Each row was made from one path, in order. Every step used is in the known rows, and no mark comes twice. Write each row's path.
In the rows, 128 means zero.
Known rows
piman, bivolig, daka, zavibuf: [131 180  99 162 153 111  85 100 116 127 149 102 144 129 135 111 158 136
 126 154 120 138  53 112 152  72 126 117 125 146 135 130 120 104 113 131
 138 126 119 118 126 126 124 172 113 164 143 123 120 160 114 120 134 137
 148 111 167 120 139 116 160 145 103 124 145 173 127 123 159 169 107 127
 116 121]
sigi, piman: [115 137 134 151  93 122 143 130 125 116 116 135 124 124 151 147 151 106
 132 158 165 136  99 144 119 104 126 122 118 124 138 117 135 145 144 149
 107 129 128 130 114 130 124 119 102 122 139 133 109 147 108 133 138 146
 126 126 156 119 139 126 120 142 129  98  99 128 100 116 103 100 112 121
 121 119]
kepi, zavibuf, kefipi, fotove: [125 129 129  65 138 134 113 155 137 146 139 104 147 121 128 120 142 129
 130 101 146 110 142 183 121 160 105 133 154 161 111 142 145 166 133 159
 105 108 132 136 141 174 132 106 142 107 123 135 130 111 139 136 134 127
 120  87  99 118 118 110 121 118 144 136  86 176 108 121 146 127 131 117
 131 118]
sigi, piman, midu, kepi, tifusit: [ 93  97 139 151 110  99 171 153 139 117 106 102 136 115 147 141  72 118
 137 132 126 161 119  63 128  85 148 122 106 124 134 119 126 109 118 159
 121 141 141 152  89  74 120  91 132  96 148 120 133  98 135 114 123 123
 119  69 168 106 158 141  90 113 140  80 142 108 169  79 131 102 131 102
 128 177]
kepi, tifusit: [115 130 122 111 126  99 128 161 122 141 113 118 136 130 127  87 135  96
 135 131 149 141  97 171 139 107 124 130 147 118 126 130 142 121 156 159
 138 118 128 132 129 187 137 123 118 123 134 126 130 109 127 155 130 140
 135  57 125 122 134 130 127 118 135 113 117 138 153 109 106 101 120 123
 134 100]
tifusit, kepi, zavibuf: [125 142 121  71 118 115 127 150 123 112 125  79  98 142 134  73 114 138
 113 136 134 115 128  92 171 126 119 134 103 110 128 122 139 206 161 125
 174 128 123 139 148 239 144  85 125 124 109 135 121 104 117 147 140 132
 112  59  91 131 130  90 114 141 142 137 128 153 133 149  89 109 134 107
 122 103]
bivolig, fotove: [118 188 108 142 127 113 109 106 126 141 125 123 125 135 122 116 140 100
 122 168 143 122 117 182 117 109 102 130 145 134 121 149 141 118 144 167
 112 127 123 101 107 193 141 175 114 150 117 125 117 146 116 140 136 153
 144 198 139 124 124 121 146 149 105 112 110  88 131  99  93 109  94 140
 142 132]
zavibuf, midu, kepi: [128 114 123 169 129 141 148 129 138 120 100 134 117 127 125 131 108 116
 143 152 129 135 170 121 108 128 137 132 144  92 138 121 131 111 136  92
 110 122 122 117 124 117 136 132 121 138 121 132 150 122 133 154 124 129
 147 162 100 150 129 146  77 138 127 155 139  92 115 155 107 110 125 153
 121 119]
daka, zavibuf: [125 190 121 103 109 116 100 135 147 144 112 127 110 135 146 117 156 113
 141 164 143 129 115 133 150  85 131 139 130  97 135 137 137 146 149 136
 128  99 116 124 116 137 141 114 106 147 139 133 127 126 111 140 137 138
 125  77 161 138 125 134 149 152 125 140 124 150 126 153 134 156 123 108
 104 106]
sigi, piman, midu, zavibuf, kefipi, fotove: [111 112 119 129  61 141 137  99 143 108 132 150 110 106 138 185 155 144
 138 112 124 124 162 120  80 152 120 117 113 170 122 156 131 125 102 177
  85 143 140 135 111   4 114 112 152  86 149 130 132 108 136  87 144 107
 104 146 172 110 124 161 130 127 134 113 126  70 135 116 169 137 134 114
 133 177]
tifusit, kepi, zavibuf, kefipi, piman: [140 106 146  74 115 134 139 150 115 126 135 129 119 138 124 122 116 143
 111  99 131  99 157 125 150 180 123 137 110 140 115 122 127 185 146 127
 165 130 134 152 154 202 140  64 136 111 114 136 107 111 132 131 138 127
 101 114  78 129 118 106 137 111 153 140 103 170 103 138  92  72 148 112
 140 116]
piman, midu, kepi: [114 116 155 131 133 127 158 128 143 108 117 113 107 125 130 105  84 117
 131 130 115 150 143  76 134 103 144 125 116  64 131 135 123 131 129 129
 122 141 129 117 105  91 123 146 139 128 120 120 174 127 119 123 105 121
 135 154 159 135 130 141  97 146 117 120 174  58 186 121 122 126 119 132
 116 142]
tifusit, kepi, zavibuf, midu: [129 116 101 110  96 145 130 143 121 125 121 109 107 132 125  92 116 143
 128 126 120 109 151 117 150 160 132 131 109 125 134 113 139 193 154  96
 159 137 123 137 163 218 148  75 118 117 120 139 122  94 125 157 163 124
 122  66  49 138 134 104  76 141 146 148 122 159 110 152 106  74 124 114
 127 106]
kefipi, zavibuf: [143 163 143  91 118 120 127 118 134 140 141 166 115 129 127 111 150  99
 125 131 163 121 129 199 124 117 115 137 136 103 130 138 146 154 141 150
 136 136 129 127 142 107 128 151 138 129 102 131 129 125 122 137 124 137
 130 119 153 141 122 138 166 127 130 135 113  80 143 144  94 157 131 135
 138 101]
bivolig, daka: [127 156 112 171 119 118 103 127 110 120 127 117 131 129 118 109 133 102
 120 172 131 130  82 173 116  99 112 121 166 121 128 128 136 144 145 121
 133 124 126 112 135 156 133 169 119 156 109 125 113 163 105 155 128 152
 153 207 131 121 127 102 146 133 111  97 135 133 129 124 121  88  97 153
 137 116]
tifusit, kepi, zavibuf, kefipi: [126 105 128  66 119 137 122 156 115 122 121  87 104 135 123  77 123 155
 117  97 119 123 123  96 158 164 122 134 118 122 120 123 125 170 161 115
 147 100 126 150 157 241 142  74 122 113 120 134 126 107 143 161 144 118
 106  68  64 122 123  86 106 128 143 145 123 158 116 164  91 104 139 108
 119 106]
tifusit, kepi: [133 148 127  99 111 120 131 117 110 103 122 106  92 144 128  70 128 125
 114 138 137 129 124 105 152 123 114 133 109  75 129 140 134 174 167 141
 159 127 123 129 144 203 140 116 116 138 105 134 139 129 112 152 138 137
 127 138 130 142 123 115 118 153 123 144 148  87 142 166  75  87 116 125
 120  88]
daka, bivolig: [132 170 118 112 158 126 122 108 123 158 121 120 135 141 144  88 157 110
 133 136 159 135 106 184 119 109 117 124 146  98 135 126 126 148 138 140
 131 108 124 127 109 161 125 152  91 139 127 137 142 133 116 118 136 142
 125 111 154 142 132 140 135 148 121 127 119 136 141 125  86 215 120 129
 112  95]
zavibuf, kefipi: [127 105 140 107 128 146 123 146 119 130 118 138 116 130 117 106 157 119
 133 108 132 143 107 175 126 154 124 127 146 106 124 129 125 108 160 136
  99  94 125 124 138 167 128 127 109 130 139 128 150 151 139 158 127 128
 130 155 109 126 117 123 119 137 124 140 118 116 126 155 113 111 112 139
 118  99]
piman, bivolig: [129 128 135 119 168 126 143 107 110 115 150 123 137 130 131  76 157 124
 122 106 147 140  82 134 150 121 138 114 108 113 133 128 126  85 136 155
 126 151 121 114 136 163 107 181 111 140 143 126 156 161 122 126 115 130
 146  89 150 132 130 132 121 155 110 133 131  90 141 118 115 151 108 141
 112  90]
daka, zavibuf, midu, kepi: [128 148 108 158 118 134 118 130 160 144  92 136 111 129 138 155 118 132
 154 170 116 135 176  81 127 100 140 140 139  92 142 127 132 118 124  87
 112 107 116 124 108  90 145 104 118 142 134 134 137 100 133 143 138 126
 132 118 134 154 130 152  90 140 131 173 143 141 110 175 144 154 135 125
 108 134]

Write each row's path
[148 133 131 127 102 148 134 114 133 148 138 194 115 115 118 132 161 109
 139 121 147 114 157 220 102 150 127 135 145 116 136 127 145 144 139 120
 123 146 129 123 158  96 130 146 138 129 111 136 129 115 126 142 144 129
 142 129 109 148 128 150 121 132 132 147 110  95 112 144 121 122 120 141
 143 106] -> kefipi, zavibuf, midu
[136 141  92 217 160 100 119 109 121 143 134 136 186 122 126 178  96 133
 136 146 105 129 129 102 118  94 139 123 137 177 132 118 122  74  74 103
 157 150 132 140 121  60 127 136 147 137 139 123  88 111 142 110 132 131
 151 111 130 126 154 151 131  87 132 126 135 196 120  83 171 131 140 129
 146 165] -> kefipi, piman, bivolig, daka, zavibuf, midu, kepi, tifusit
[145 152 108 226 156 125 115  80 128 126 141 149 156 127 129 191 112 141
 132 159 110 117 145  88 113 102 137 124 127 155 136 115 116  92  76  87
 141 154 127 122 118  38 121 160 139 153 134 127 101 144 123  99 127 134
 155 186 146 141 143 148 130 112 119 142 144 173  98 114 168 141 131 140
 137 152] -> kefipi, piman, bivolig, daka, zavibuf, midu, kepi
[146 106 138 173 169 137 122 103  91 126 167 147 162 124 110 140 144 130
 110 102 128 127  78 172 112 155 126 111 138 169 118 118 111  74 112 135
 127 145 135 123 148 112 105 187 131 142 131 122 114 193 128 112 114 134
 146 216 125 116 127 119 154 116 111 105 123 137 111  92 134  89 108 155
 151 124] -> zavibuf, kefipi, piman, bivolig, daka
[109  67 158  88 145 143 152 171 148 123 116  97 122 118 125 114  75 148
 135  91  96 141 147  68 141 144 150 127 121 108 124 121 115 126 124 112
 101 114 134 138 111 140 127  95 135 106 133 119 163 108 151 128 111 101
 112  85  97 115 130 113  85 125 138 123 147 123 149 122 138 146 144 112
 116 161] -> piman, midu, kepi, zavibuf, kefipi
[139  85 142 164 199 124 134 129 111 124 153  93 183 124 116 160  85 153
 110 112 113 120 112  87 122 138 129 119 135 188 119 108 109  85  86  95
 132 149 136 136 130 126 111 157 152 118 121 120 103 143 143 102  96 127
 135 165  94 111 136 101 146  84 131 111 117 178  99  85 139 139 152 144
 145 155] -> midu, kepi, zavibuf, kefipi, piman, bivolig, daka
[129 158 102 134  94 144 107 137 144 153 108 161 109 123 139 147 160 120
 156 153 129 124 139 148 129 119 136 136 136 113 142 125 136 131 141 107
 112 106 117 122 134 122 145 103 102 146 152 136 131 116 122 149 162 130
 134  78 126 144 129 145 102 154 129 151 123 156 107 157 152 123 112 114
 111 115] -> daka, zavibuf, midu
[138 114 132 126  95 138 137 121 139 133 122 184 111 134 120 176 157 120
 127 125 134 117 175 162  96 167 125 138 134 140 126 132 130 110 125 121
 119 126 129 119 130  72 126 123 142 117 125 132 116 125 132 121 118 123
 112 180 132 137 104 159 168 105 137 143 112  80 113 154 124 140 155 148
 140 130] -> midu, zavibuf, kefipi, piman
[113  91 127 112  87 152 135 133 142 117 123 156  92 122 116 121 146 141
 137  94  95 144 151 115 115 157 140 124 117 114 131 140 121 105 131 130
 102 121 130 116 124  66 123 120 132 111 145 120 167 113 142 124 125  96
 112 136 135 122 110 148 129 138 123 128 162  42 177 157 160 153 131 131
 117 147] -> piman, midu, zavibuf, kefipi
[124 130 137 127  78 128 163 106 149 116 136 183  97 129 132 169 133 110
 128 129 127 116 185 146 112 133 142 128  99 117 136 137 135 150 114 137
 146 176 137 109 115  29 118 134 156 115 126 126 138 112 103  85 117 120
 121 151 175 135 116 169 153 131 127 107 149  45 168 105 151 118 139 135
 140 146] -> kefipi, piman, midu, zavibuf
[134  76 167 108 200 132 164 137 130 130 142 114 166 132 131 146  91 151
 117  75 131 123 144  89 134 158 140 126 105 151 120 112 113  85  98 120
 125 147 132 138 124 131 107 128 145 108 134 126 134 132 148 101  93 115
 116  95  98 127 130 126 129 101 141 145 110 148 103  98 121 159 166 132
 127 140] -> midu, kepi, zavibuf, kefipi, piman, bivolig
[145 183 120 174 149 108 103  87 120 131 159 142 153 132 136 160 150 125
 119 151 138 115  86 133 136  83 130 123 122 163 130 126 122 118  99 132
 155 153 128 122 125  80 117 169 127 157 137 126  96 171 104  93 126 145
 143 148 185 127 135 130 180 128 112 110 129 177 113  89 158 141 118 127
 137 133] -> kefipi, piman, bivolig, daka, zavibuf
[120  86 144  95 156 134 133 177 141 133 101  82 136 129 127 121  93 141
 131 117 119 136 149  93 133 140 129 137 142 121 124 116 124 122 135  99
 104  89 125 135 117 178 136 104 127 111 126 126 135 106 154 145 112 121
 114 105  74 122 124 103 104 112 144 145 119 155 111 153 108 169 157 127
 115 134] -> midu, kepi, zavibuf, kefipi
[141 108 111 184 136 132 122  91 106 112 157 155 144 126 109 166 157 144
 112 114 114 124 119 141  96 154 123 114 128 194 125 124 115  66  92 117
 128 148 133 115 140  59 106 179 145 131 131 121 101 154 133  98 112 125
 134 216 128 120 117 137 181 100 114 122 128  98 116 117 146 152 139 164
 146 143] -> midu, zavibuf, kefipi, piman, bivolig, daka
[116 127 140 107 156 113 143 161 149 122 108  73 132 136 139 117  79 124
 128 155 135 124 146  85 141 101 127 138 131 105 133 114 137 157 133 111
 130 121 122 125 110 176 139 114 130 119 112 129 132 104 128 138 106 133
 126  88 105 131 134 107 116 122 143 131 120 148 128 134 109 160 152 126
 116 127] -> midu, kepi, zavibuf
[139 170 103 131 163 124  69  86 113 135 160 102 166 118 123 120 174 153
 127 118 121 122  82 132 120 117  99 115 151 182 112 159 122  85  98 162
 117 114 126 130 136  93 121 170 136 152 141 124 122 154 141 110 140 131
 142 143 164 113 126 123 161 128 108 142 130 180 119 129 187 174 112 129
 125 136] -> piman, bivolig, daka, zavibuf, kefipi, fotove
[130 161 101 147 112 131  64 143 123 143 115 122 124 124 120 135 156 131
 135 159 111 139  87 144 126 109 116 131 166 140 123 135 121 116 134 113
 108  70 123 131 131 130 143 123 108 154 140 124 106 150 131 152 146 137
 133 171 129 113 122 104 156 133 116 124 133 186 109 156 158 129 115 125
 124 136] -> bivolig, daka, zavibuf, kefipi
[130  83 158  66 102 143 155 148 118 123 147 139 108 128 123 124  95 148
 114  71 110 109 156  97 153 184 142 131  89 125 118 125 118 190 136 133
 167 156 143 152 151 162 129  64 146 101 121 129 130  97 129 112 140 110
  98  98  94 119 122 112 110 126 144 110 137 138 142 104 127  59 135  94
 139 143] -> tifusit, kepi, zavibuf, kefipi, piman, midu
[126  79 176 129 133 144 168 130 136 127 125 167 124 125 122 151  88 123
 127  97 115 134 165 118 111 155 147 132 122  92 119 131 113 111 115 132
 115 141 140 129 108  59 117 135 149 115 128 122 157 132 136 109 101 115
 123 204 147 134 120 156 114 115 128 120 155  69 157 108 138  95 139 134
 136 157] -> zavibuf, kefipi, piman, midu, kepi
